Each row was made from one small tree. Brackets hold a mark, then the marks that hang from it, in the order of their numbers. Every link used is in the known rows. Write each row's tree.
Known rows
(q_37 (q_5 q_779) (q_80 q_552) q_311 q_828): [-2.02 -0.69 -1.83 -1.53 -1.27  1.89 -2.03  1.09 -1.99  4.24 -0.26 -0.53
  3.22 -0.86  4.38 -1.59  1.19 -0.04 -2.27  4.05  3.07 -2.30 -3.27 -4.61]
(q_775 (q_37 q_50) q_319): [-2.14 -0.80 -0.50 -0.78 -1.83 -0.41 -1.94  0.60  4.04  0.39  1.52 -1.60
  2.30  1.42  0.47 -0.95  1.02 -0.46  0.03 -2.22  0.92  0.98  0.75  0.57]
(q_362 (q_50 (q_37 q_311 q_828 (q_914 q_848)))): [-1.83 -0.46 -0.52 -1.03 -2.76  3.17 -2.42  2.28 -0.45  0.92 -0.69 -0.22
  3.87  0.25  1.69 -2.34 -0.48  0.26 -1.69 -0.62  0.25 -0.03 -0.32 -2.28]
(q_828 (q_37 (q_5 q_779) (q_50 q_362) q_914)): [-2.31 -1.09 -0.62 -0.98 -3.81 -0.85 -0.90  2.41 -1.61 -1.10  1.48 -0.71
  3.78  1.03  2.00 -0.79 -0.73 -0.77 -2.07 -0.99  0.58 -0.57 -0.88 -2.91]
(q_775 (q_37 (q_50 q_362) q_80 q_311 q_828) q_319): [-2.71 -0.61 -0.97 -2.35 -3.01  1.81 -3.46  0.16  3.52  1.27  1.51 -2.02
  3.93  0.93  3.07 -0.81  2.78 -0.75 -1.50 -0.83  1.59  0.58 -0.61 -1.56]
(q_50 (q_37 (q_5 q_779) q_311 q_828 (q_914 q_848))): [-2.99 -1.08 -2.62 -1.38 -3.39  2.46 -3.09  2.30 -2.27  0.05 -1.17 -0.69
  3.94  0.73  2.24 -1.16 -0.50  0.33 -2.33  0.03  1.50 -1.57 -1.11 -3.53]
(q_552 q_80): [-0.55 -1.39  0.15  0.39 -0.11 -0.58  1.71  0.14 -0.35  0.82 -0.26 -0.73
 -0.62 -0.20  1.12  0.32  1.42 -1.05 -0.72  1.12  0.55 -0.01 -1.30 -0.36]
(q_311 (q_37 (q_5 q_779) q_50 (q_80 q_552) q_914)): [-3.31 -3.40 -1.44 -0.43 -3.05 -1.12  0.33  2.88 -2.25  2.37  0.77 -0.80
  4.71  0.25  3.58 -2.54 -0.29 -1.15 -2.75  1.30  1.73 -1.00 -1.14 -4.35]
(q_848 q_914): [ 0.13 -1.46 -0.88 -0.27  0.57 -0.61  0.06  0.54  0.23  0.88 -1.17  0.07
  0.00  0.06 -0.46 -0.48 -0.46  0.47 -2.16 -1.78 -0.12 -0.82 -0.59 -0.52]
(q_37 q_5 q_80 q_311): [-0.42 -1.23 -1.85 -1.39 -2.77  2.16 -0.44  0.81 -1.37  3.78  1.29 -0.10
  1.75 -1.62  2.38 -0.61  0.36 -0.29  0.29  3.08  0.51 -1.18 -2.20 -3.82]
(q_775 (q_37 q_50 q_80 q_828 q_914) q_319): [-3.86 -1.07 -2.76 -1.60 -2.96  0.73 -2.64  0.95  2.64  2.01  1.21 -1.91
  3.16  0.21  1.50 -1.70  1.38 -1.61 -4.09 -2.44  2.41 -0.01 -0.55 -1.43]
(q_311 (q_37 (q_5 q_779) q_80 q_828 (q_914 q_848))): [-3.27 -1.92 -3.26 -0.17 -2.46  0.71 -1.33  0.89 -2.57  0.88 -0.26 -0.28
  3.36  0.58  2.59 -1.91 -0.27 -1.59 -3.44  1.39  2.07 -1.62 -0.67 -3.80]
(q_319 q_775): [ 0.68  0.27 -0.27  0.26 -0.93 -0.22  0.41 -0.85  1.41  0.45  0.29 -0.51
  1.08  0.16  0.12 -0.86 -0.37 -0.25 -1.35 -0.71  0.07  1.18  0.27  0.39]
(q_37 (q_5 q_779) q_50 (q_80 q_552) q_311 q_828 q_914): [-3.60 -0.88 -2.45 -1.96 -4.52  1.87 -2.68  3.21 -2.19  5.91  0.10 -0.73
  5.49 -1.78  4.69 -3.00  0.22 -0.53 -4.54  2.06  2.69 -2.74 -4.14 -7.42]
(q_779 q_5): [ 1.13 -0.94  0.70 -1.41  0.25 -0.04  0.93  0.13  0.08  0.35  1.21 -0.02
  0.01  1.97 -0.07  0.28 -0.36 -0.25 -0.95 -0.31  0.39 -0.79 -0.38 -0.87]
(q_319 (q_775 q_37)): [-0.58 -0.98 -0.95  0.04 -1.37 -0.46  0.02 -0.51  1.41 -0.26  0.79 -1.24
  1.68  1.49 -0.01 -1.16 -0.14 -0.20 -1.36 -1.34  0.56  1.52  0.81  1.28]
(q_311 (q_37 q_828)): [-0.12 -1.05 -0.60  0.27 -0.16  1.32 -1.24  0.00 -0.51 -1.21  0.15 -0.29
  2.38  0.49  1.70 -0.68  0.77 -0.15  0.10 -0.46  1.44 -0.16  0.80  0.14]
(q_50 (q_37 (q_80 q_552) q_828 (q_914 q_848)) q_362): [-4.12 -2.15 -0.82 -2.00 -0.67  1.61 -0.91  1.33 -2.11 -2.80 -0.91 -2.38
  3.20  1.47  3.53 -0.33  0.82 -1.63 -4.78  0.09  1.52  0.77 -0.27 -1.62]
(q_775 (q_37 q_5 (q_80 q_552) q_311 q_828) q_319): [-2.64 -1.88 -2.14 -2.13 -1.27  2.68 -2.23  0.70  2.24  2.32  1.27 -2.38
  3.43  0.17  3.17 -1.23  1.61 -0.31 -0.70  1.16  3.24 -0.27 -1.11 -1.58]
(q_319 (q_775 (q_37 q_5))): [-0.15 -1.23 -1.80 -0.63 -1.96 -0.01  0.09 -0.19  0.78  0.20  1.48 -1.21
  2.16  1.20  0.41 -1.52 -0.70 -0.53 -0.77 -1.22  0.90  1.19  0.42  0.29]
(q_362 q_50): [ 0.36  0.29  0.73 -0.43 -0.61  0.41 -0.10  0.83  0.52  1.56  0.33  0.70
  1.33  0.16  0.39 -1.88 -0.42 -0.11 -0.11 -0.21 -0.38  0.47 -0.01 -0.82]
(q_362 (q_50 q_37)): [-0.40 -1.09  0.37 -0.90 -0.92  0.74 -0.52  1.77 -0.17  0.21  0.37 -0.02
  2.41  0.99  1.14 -1.73 -0.02 -0.10 -0.35 -0.89  0.11  0.99  0.49 -0.02]
(q_828 (q_37 q_5 q_50 q_80 q_311 (q_914 q_848))): [-3.77 -1.48 -1.84  0.18 -5.56  2.63 -2.14  2.42 -1.36  2.41  2.26 -1.17
  4.07 -1.21  2.54 -1.50 -0.54 -0.90 -1.34  2.16  0.39 -1.12 -2.08 -4.37]
(q_362 (q_50 (q_37 q_80 q_311 (q_914 q_848)))): [-2.64 -1.60 -0.59 -0.87 -3.18  2.04 -0.98  2.50 -0.80  2.00 -0.26 -0.26
  3.37  0.15  1.81 -2.22 -0.23 -0.23 -2.20  0.89 -0.29  0.29 -0.59 -2.67]
(q_319 (q_775 (q_37 q_5 q_311))): [-0.09 -1.26 -1.47 -0.74 -2.96  1.06 -0.47  0.14  0.98  1.04  1.21 -1.14
  2.89  0.82  0.90 -1.47 -0.57  0.28  0.00 -0.44  0.57  0.84 -0.06 -0.63]

Write each row's tree
[ 0.04 -1.38 -0.46 -1.52 -1.48  1.15 -0.42  2.03 -0.80  0.68  1.13  0.06
  2.91  0.73  1.53 -2.02 -0.52 -0.40  0.22 -0.82  0.45  0.63  0.12 -1.03] | (q_362 (q_50 (q_37 q_5)))
[-3.73 -2.00 -0.51 -0.84 -1.13 -0.53 -1.19  0.95  3.42  1.81  1.65 -2.47
  2.73  1.01  2.06 -1.40  1.73 -1.11 -1.46  0.01  1.99  1.01 -0.18 -0.10] | (q_775 (q_37 q_50 (q_80 q_552)) q_319)
[-0.74  0.29 -1.10 -0.85 -2.83 -1.24 -1.62  1.42 -0.73  2.61  1.23  0.49
  2.56  0.24  1.56 -1.71 -0.41 -0.73 -0.47 -0.04  0.71 -1.23 -1.57 -3.50] | (q_37 (q_5 q_779) q_50)
[-1.28  0.67 -0.89 -1.78 -1.92  1.11 -2.44 -0.22 -0.24  1.42  1.41 -0.69
  2.54 -0.48  3.29 -0.94  2.03 -2.14 -3.13 -0.30  1.24  0.00 -1.61 -2.58] | (q_37 (q_50 q_362) q_80 q_828)
[-3.11 -3.43 -0.71 -1.32 -3.00 -1.39  0.73  2.66 -2.28  0.69  0.74 -0.99
  4.96  0.97  4.20 -2.02 -0.02 -1.41 -2.89  0.93  1.25 -0.41 -0.88 -4.46] | (q_311 (q_37 (q_5 q_779) (q_50 q_362) (q_80 q_552) q_914))
[-1.93 -1.48 -1.47 -0.02 -3.01  0.78 -1.31  1.40 -1.13  1.60  3.47 -0.99
  2.79 -0.67  2.42 -1.01  0.59 -1.59 -0.56  1.27  1.33 -0.36 -1.44 -1.82] | (q_828 (q_37 q_5 q_50 q_80))
[-4.35 -2.21 -1.56 -0.75 -1.98  3.31 -2.13  2.16 -1.77  0.73 -1.11 -1.99
  3.67 -0.20  3.24 -1.07  0.72 -0.16 -3.55  1.70  1.83 -0.55 -1.28 -2.41] | (q_50 (q_37 (q_80 q_552) q_311 q_828 (q_914 q_848)))
[-2.96 -2.41 -1.11 -0.12 -2.06  1.08 -0.99  2.02 -1.30  1.64  0.55 -1.31
  4.54 -0.61  3.60 -2.29  0.73 -1.24 -3.28  0.14  2.15 -0.50 -0.83 -2.78] | (q_311 (q_37 q_50 (q_80 q_552) q_828 q_914))
[-1.98 -1.31 -1.50 -2.96 -3.27  3.55 -2.24  1.80 -2.02 -2.69 -0.44 -1.40
  4.27  0.98  3.03 -0.21 -0.43 -0.32 -1.55 -0.94  0.52 -0.13 -0.37 -3.30] | (q_50 (q_37 q_5 q_311 q_828 (q_914 q_848)) q_362)
[ 0.28  1.03 -2.06 -1.46 -2.44  2.24 -3.12  0.82 -0.45  2.43  2.15 -0.19
  3.13 -1.32  2.24 -1.91 -0.08 -1.21 -0.23 -1.37  1.85 -1.12 -1.64 -3.14] | (q_37 q_5 q_50 q_828)
[-2.54 -0.13 -2.63 -3.28 -5.68  1.57 -2.87  2.17 -2.11  3.86  0.34 -0.06
  5.14 -0.90  4.36 -1.92  0.50 -1.14 -4.67  0.47  1.38 -2.20 -3.43 -7.58] | (q_37 (q_5 q_779) (q_50 q_362) q_80 q_311 q_828 q_914)
[-1.51 -2.19 -0.48  0.49 -2.25 -0.21 -0.54  0.85 -0.44  1.36  1.58 -0.46
  3.00  0.04  2.45 -1.34  1.18 -1.22 -0.53  0.84  0.54  0.20 -0.05 -1.43] | (q_311 (q_37 q_50 q_80))
[-2.49 -1.72 -2.88 -0.88 -4.37 -1.26 -0.32  1.03 -0.08  2.64  1.37 -1.11
  3.58  0.96  1.28 -2.63 -0.51 -1.35 -4.21 -1.02  1.26  0.33 -0.92 -2.42] | (q_319 (q_775 (q_37 (q_5 q_779) q_50 q_80 q_914)))
[-3.20 -1.88 -0.31  0.03 -3.28  0.60 -1.78  2.51 -1.27  2.80  2.06 -1.18
  4.36 -0.23  4.02 -1.44  0.94 -0.06 -0.70  3.60  1.75 -1.19 -2.51 -3.39] | (q_828 (q_37 (q_5 q_779) q_50 (q_80 q_552) q_311))
[-2.94 -2.92 -1.12 -0.38 -2.80  2.20  0.13  2.69 -2.15  1.47  1.37 -1.66
  3.36 -1.18  2.90 -0.80 -0.32  0.01 -1.43  2.84  1.49 -1.05 -1.95 -2.98] | (q_828 (q_37 q_5 (q_80 q_552) q_311 q_914))
[-1.36 -1.17 -1.09 -0.13 -2.74  1.24 -1.76  1.65 -0.71  0.10  0.45 -0.43
  4.12 -0.28  2.00 -1.80 -0.01 -0.56 -1.73 -2.07  1.13 -0.54  0.15 -2.09] | (q_311 (q_37 q_50 q_828 q_914))
[-1.83 -1.99 -0.97  0.01 -0.86 -0.53  0.69 -0.22  0.85  0.92  0.89 -1.91
  1.99  1.19  1.26 -1.58  0.43 -0.77 -2.60  0.45  1.39  1.52  0.03  0.76] | (q_319 (q_775 (q_37 (q_80 q_552))))
[-0.95 -0.84 -0.47 -1.55 -2.54  2.76 -1.84  2.59 -0.63  1.13 -0.44 -0.09
  3.96 -0.04  1.79 -2.13 -0.15  0.55 -1.73 -1.33  0.56 -0.05 -0.37 -1.97] | (q_362 (q_50 (q_37 q_311 q_828 q_914)))
[-3.02 -1.25 -1.19 -0.69 -4.89  0.65 -0.99  0.49  1.14  1.23  0.80 -1.72
  3.88  0.99  1.67 -1.88 -0.19 -0.89 -3.29 -0.30 -0.33  1.30 -0.47 -2.35] | (q_319 (q_775 (q_37 (q_50 q_362) q_80 q_311 (q_914 q_848))))
[-3.07 -1.24 -1.48 -0.52 -3.93 -0.44 -0.46  0.14  0.90  0.43  1.05 -1.81
  3.20  1.46  1.17 -1.98 -0.32 -1.71 -4.12 -1.07  0.03  1.67  0.02 -1.42] | (q_319 (q_775 (q_37 (q_50 q_362) q_80 (q_914 q_848))))
[-2.23 -0.46 -3.05 -0.51 -2.84  0.24 -1.39  0.04  0.06  0.37  0.01 -1.15
  3.05  1.59  0.58 -2.30 -1.19 -0.85 -3.71 -1.38  1.64  0.09 -0.13 -1.44] | (q_319 (q_775 (q_37 (q_5 q_779) q_828 (q_914 q_848))))
[-3.02  1.21 -2.52 -1.08 -5.68  2.60 -4.55  2.22 -1.13  3.74 -0.44  0.12
  4.86 -0.89  2.54 -2.66 -1.22 -0.12 -2.48  0.30  0.94 -2.76 -2.77 -7.00] | (q_37 (q_5 q_779) q_50 q_311 q_828 (q_914 q_848))
[-3.90  0.60 -2.21 -0.46 -5.13  3.62 -3.94  1.40 -0.54  4.47  0.02 -0.65
  3.82 -2.08  2.68 -2.17  0.39 -0.98 -3.97  1.29  0.61 -1.67 -2.76 -5.68] | (q_37 q_50 q_80 q_311 q_828 (q_914 q_848))
[-0.37 -1.20 -2.27 -1.73 -0.82  2.26 -1.97  1.10 -1.71 -1.03  0.88 -0.91
  2.56  0.37  2.02 -0.51  0.38 -0.60 -0.47 -1.30  2.18 -0.32 -0.21 -0.42] | (q_50 (q_37 q_5 q_828))
[-1.85 -0.41 -3.48 -2.25 -5.72  3.69 -3.05  2.40 -1.75  5.58  1.49 -0.38
  4.67 -2.94  3.48 -2.40 -0.03 -1.01 -3.14  0.36  1.62 -2.25 -3.50 -6.77] | (q_37 q_5 q_50 q_80 q_311 q_828 q_914)
[-1.68 -1.37 -1.87 -1.29 -1.26  1.65 -1.51  1.72 -1.65 -1.46 -0.69 -1.00
  2.38  0.37  1.16 -0.47  0.18 -0.23 -2.95 -2.42  1.56 -0.27  0.09 -0.35] | (q_50 (q_37 q_828 q_914))
[-4.23 -2.95 -0.08 -1.68 -0.94  0.31  0.65  1.79 -2.00 -2.91 -0.78 -2.30
  2.62  1.81  2.88 -0.07  0.30 -1.40 -3.88  0.69  0.40  1.27  0.11 -1.41] | (q_50 (q_37 (q_80 q_552) (q_914 q_848)) q_362)
[-1.38 -1.38 -0.39 -2.81 -2.30  2.58 -1.60  1.80 -1.45 -3.03 -1.11 -1.26
  3.73  0.99  2.68  0.42  0.69  0.44 -2.32 -2.02  0.40  0.31 -0.04 -1.68] | (q_50 (q_37 q_311 q_828 q_914) q_362)
[-2.86 -3.74 -1.65 -0.39 -1.50 -1.07  1.39  2.24 -2.76  1.12 -0.15 -0.73
  3.39  0.60  2.95 -1.73 -0.43 -0.84 -2.69  1.94  1.84 -1.05 -0.68 -3.24] | (q_311 (q_37 (q_5 q_779) (q_80 q_552) q_914))
[-2.32 -2.28 -1.93 -0.49 -3.83  2.15 -0.37  2.18 -2.08  1.48  1.61 -0.94
  2.82 -1.22  2.03 -0.44 -0.27 -0.24 -1.35  1.95  0.89 -1.17 -1.71 -3.00] | (q_828 (q_37 q_5 q_80 q_311 q_914))
[-2.80 -2.82 -1.95 -1.04 -1.83  0.28  0.26  1.96 -2.16 -0.11 -0.09 -1.08
  1.72  0.23  1.28 -0.27  0.44 -0.87 -3.59 -0.47  0.83  0.11 -0.29 -0.80] | (q_50 (q_37 q_80 q_914))
[-2.38 -3.64 -0.72 -1.48 -2.95  0.10  0.99  2.58 -2.01  0.50  1.58 -1.41
  4.90  0.09  4.09 -1.90 -0.27 -1.63 -1.85  0.47  1.01  0.16 -0.63 -3.98] | (q_311 (q_37 q_5 (q_50 q_362) (q_80 q_552) q_914))
[-1.65 -0.69 -2.62 -1.07 -4.24  0.79 -2.55  0.27  0.58  3.41  1.53 -1.08
  4.36  0.58  2.59 -2.57  0.79 -0.68 -2.73  0.09  1.90 -0.07 -1.51 -2.54] | (q_319 (q_775 (q_37 (q_5 q_779) q_50 q_80 q_311 q_828)))
